What can hang from each mark:
z_898: z_69 z_134 z_621
z_414: z_134
z_852: z_621
z_449: z_621
z_69: z_166 z_898
z_167: z_574
z_166: z_167
z_621: z_449 z_852 z_898

Each row was made from one small tree. The marks that hang from a mark follow it in brackets, in the order of their numbers. Every link used is in the known rows. Write each row's tree.
(in the rows, 128 means zero)
Known rows:
z_69(z_166(z_167) z_898(z_621(z_852))): [105 209 140 129 143 120 102 138  75 196 179 164 105 157 177 134 123 114
 119 132]
z_414(z_134): [196 209 133 101 182 129  71 129  78 189 145 123  87 164 154 147 127 102
 121 135]
z_852(z_621(z_449 z_898(z_134))): [127 134 182 149 161  86  96 139  98 124 120 107 115 166 140 187 121  99
 169 162]
z_166(z_167(z_574)): [134 184 165 123 153 133  70 154  72 162 135 147  81 133 118 144 132 102
 119 104]
z_449(z_621(z_852)): [142 192 109 128 137 118 100 137  90 156 129 127  99 157 172 131 136 119
 128 125]
z_166(z_167): [128 176 153 126 158 122  74 149  79 179 136 138  63 149 146 156 126 106
 113 115]
z_621(z_852 z_898): [168 203 144 113 166 125  82 111  83 160 134 114  91 146 169 174 126  99
 133 139]
z_449(z_621(z_852 z_898)): [152 191 132 123 131 111  94 120  86 153 128 112 106 153 171 159 130 114
 136 136]
z_69(z_898): [145 181 128 109 182 111  92 158  87 184 162 128 109 153 145 131 128  86
 137 141]
z_898(z_69 z_134 z_621): [122 168 158 141 140 113 132 150  64 166 130 118 139 144 147 115 113 125
 152 167]
z_621(z_852): [162 204 124 115 169 133  88 131  86 163 137 131  87 151 172 142 132 100
 123 126]
z_621(z_449 z_852 z_898(z_69(z_166))): [168 175 187 119 186 123  74 121 100 170 116  95 106 135 143 192  87 144
 171 155]
z_449(z_621(z_852 z_898(z_69))): [149 186 145 114 135 122  98 119  93 163 111  95 117 139 148 142 127 132
 157 142]
z_69(z_166(z_167)): [140 173 165 133 166 109  64 140  92 194 146 139  75 154 158 165 106 121
 119 120]
z_852(z_621(z_898)): [167 170 169 115 153  98  76 109 100 140 138 104  99 166 152 166 134  93
 139 148]
z_69(z_166(z_167(z_574)) z_898(z_134)): [ 99 166 170 131 161 111  89 172  80 183 153 159 124 139 127 126 129 102
 149 115]
z_898(z_134): [135 159 144 138 167 102 103 154  79 162 128 128 109 154 155 142 122 100
 139 141]
z_621(z_449 z_852 z_898(z_69)): [159 180 174 120 180 138  87 131  91 156 112  96  99 128 127 183 107 126
 168 151]
z_621(z_449 z_852 z_898(z_69 z_134)): [130 161 174 138 167 128 105 142  83 145 102 100 116 127 132 179 110 121
 184 157]
z_621(z_852 z_898(z_69 z_134)): [137 182 162 121 154 130 107 125  86 163 108 101 120 133 148 151 125 115
 170 146]
z_621(z_449 z_852 z_898(z_134)): [128 166 158 148 169 113 100 139  80 135 116 115 104 144 157 197 114 100
 161 155]

Which tree is each row?
[112 172 154 153 151 133 133 153  64 145 117 126 132 139 143 140 103 132
 163 168] | z_898(z_69 z_134 z_621(z_449 z_852))
[120 190 143 136 136 131 138 137  65 156 125 129 134 142 160 111 122 127
 150 156] | z_898(z_69 z_134 z_621(z_852))
[127 161 144 126 180  87 100 162  93 189 156 134 133 160 164 132 112 104
 155 148] | z_69(z_166 z_898(z_134))
[125 130 195 141 160  99  99 137 101 129 106  92 123 152 114 172 115 115
 186 174] | z_852(z_621(z_449 z_898(z_69 z_134)))
[159 147 193 121 169 107  78 128 105 140 112  86 108 148 111 176 114 119
 173 161] | z_852(z_621(z_449 z_898(z_69)))
[147 178 179 121 163 116  94 118  96 173 118 102 126 141 161 158 105 133
 169 147] | z_621(z_852 z_898(z_69(z_166) z_134))
[120 170 147 133 120 112 116 137  90 152 102  98 131 141 150 135 127 128
 173 150] | z_449(z_621(z_852 z_898(z_69 z_134)))
[123 195 120 133 168 125 122 154  66 159 160 144 116 151 158 144 116 101
 142 162] | z_69(z_898(z_621(z_449 z_852)))
[133 189 139 135 180 111 113 147  79 171 173 143 128 157 168 148  99 120
 141 163] | z_69(z_166 z_898(z_621(z_449 z_852)))
[160 181 155 131 178 118  83 128  83 146 125 110  88 139 149 205 111 105
 147 147] | z_621(z_449 z_852 z_898)
[101 195 115 137 142 119 143 153  64 165 162 154 139 154 175 110 137  91
 138 153] | z_69(z_898(z_134 z_621(z_852)))
[110 175 136 161 150 115 133 153  60 136 130 143 120 152 167 159 112 114
 141 162] | z_898(z_134 z_621(z_449 z_852))
[142 192 136 148 159 125 114 141  64 149 139 138 106 149 162 162 108 117
 125 155] | z_898(z_621(z_449 z_852))
[115 162 198 133 151 125  84 155  85 176 116 136 119 128 112 127 113 135
 156 117] | z_898(z_69(z_166(z_167(z_574))) z_134)
[129 180 187 134 146 117  94 137  79 196 144 135 110 148 145 134  94 151
 130 143] | z_898(z_69(z_166(z_167)) z_621)
[134 137 187 143 175 110 101 156  84 154 103  91 121 132 114 186  97 117
 185 170] | z_621(z_449 z_898(z_69 z_134))
[144 176 198 113 162 136  67 146  89 185 127 130 100 122 108 132 111 139
 144 113] | z_898(z_69(z_166(z_167(z_574))))
[169 144 212 121 180  96  71 119 118 151 122  85 114 156 125 180  97 137
 175 167] | z_852(z_621(z_449 z_898(z_69(z_166))))
[ 81 168 158 151 139  86 115 162  69 194 167 158 128 161 164 134 113 110
 134 150] | z_69(z_166(z_167) z_898(z_134 z_621))
[113 146 168 161 155 110 134 168  63 156 116 119 140 140 125 146  95 131
 164 176] | z_898(z_69 z_134 z_621(z_449))
[117 176 133 144 121  98 115 139  85 145 116 116 123 155 173 158 134 112
 152 144] | z_449(z_621(z_852 z_898(z_134)))
[125 143 186 159 166  96 122 161  73 162 127 117 145 147 143 150  73 154
 166 181] | z_898(z_69(z_166) z_134 z_621(z_449))
[167 199 160 103 166 136  86 113  89 170 119  98 103 131 144 153 125 112
 152 140] | z_621(z_852 z_898(z_69))
[145 156 173 126 176 105  96 149  98 185 121 110 129 149 148 133  95 139
 163 151] | z_898(z_69(z_166) z_134)
[181 170 193 106 178 102  72 118  99 192 128  89 113 137 142 169  90 138
 161 154] | z_621(z_898(z_69(z_166)))
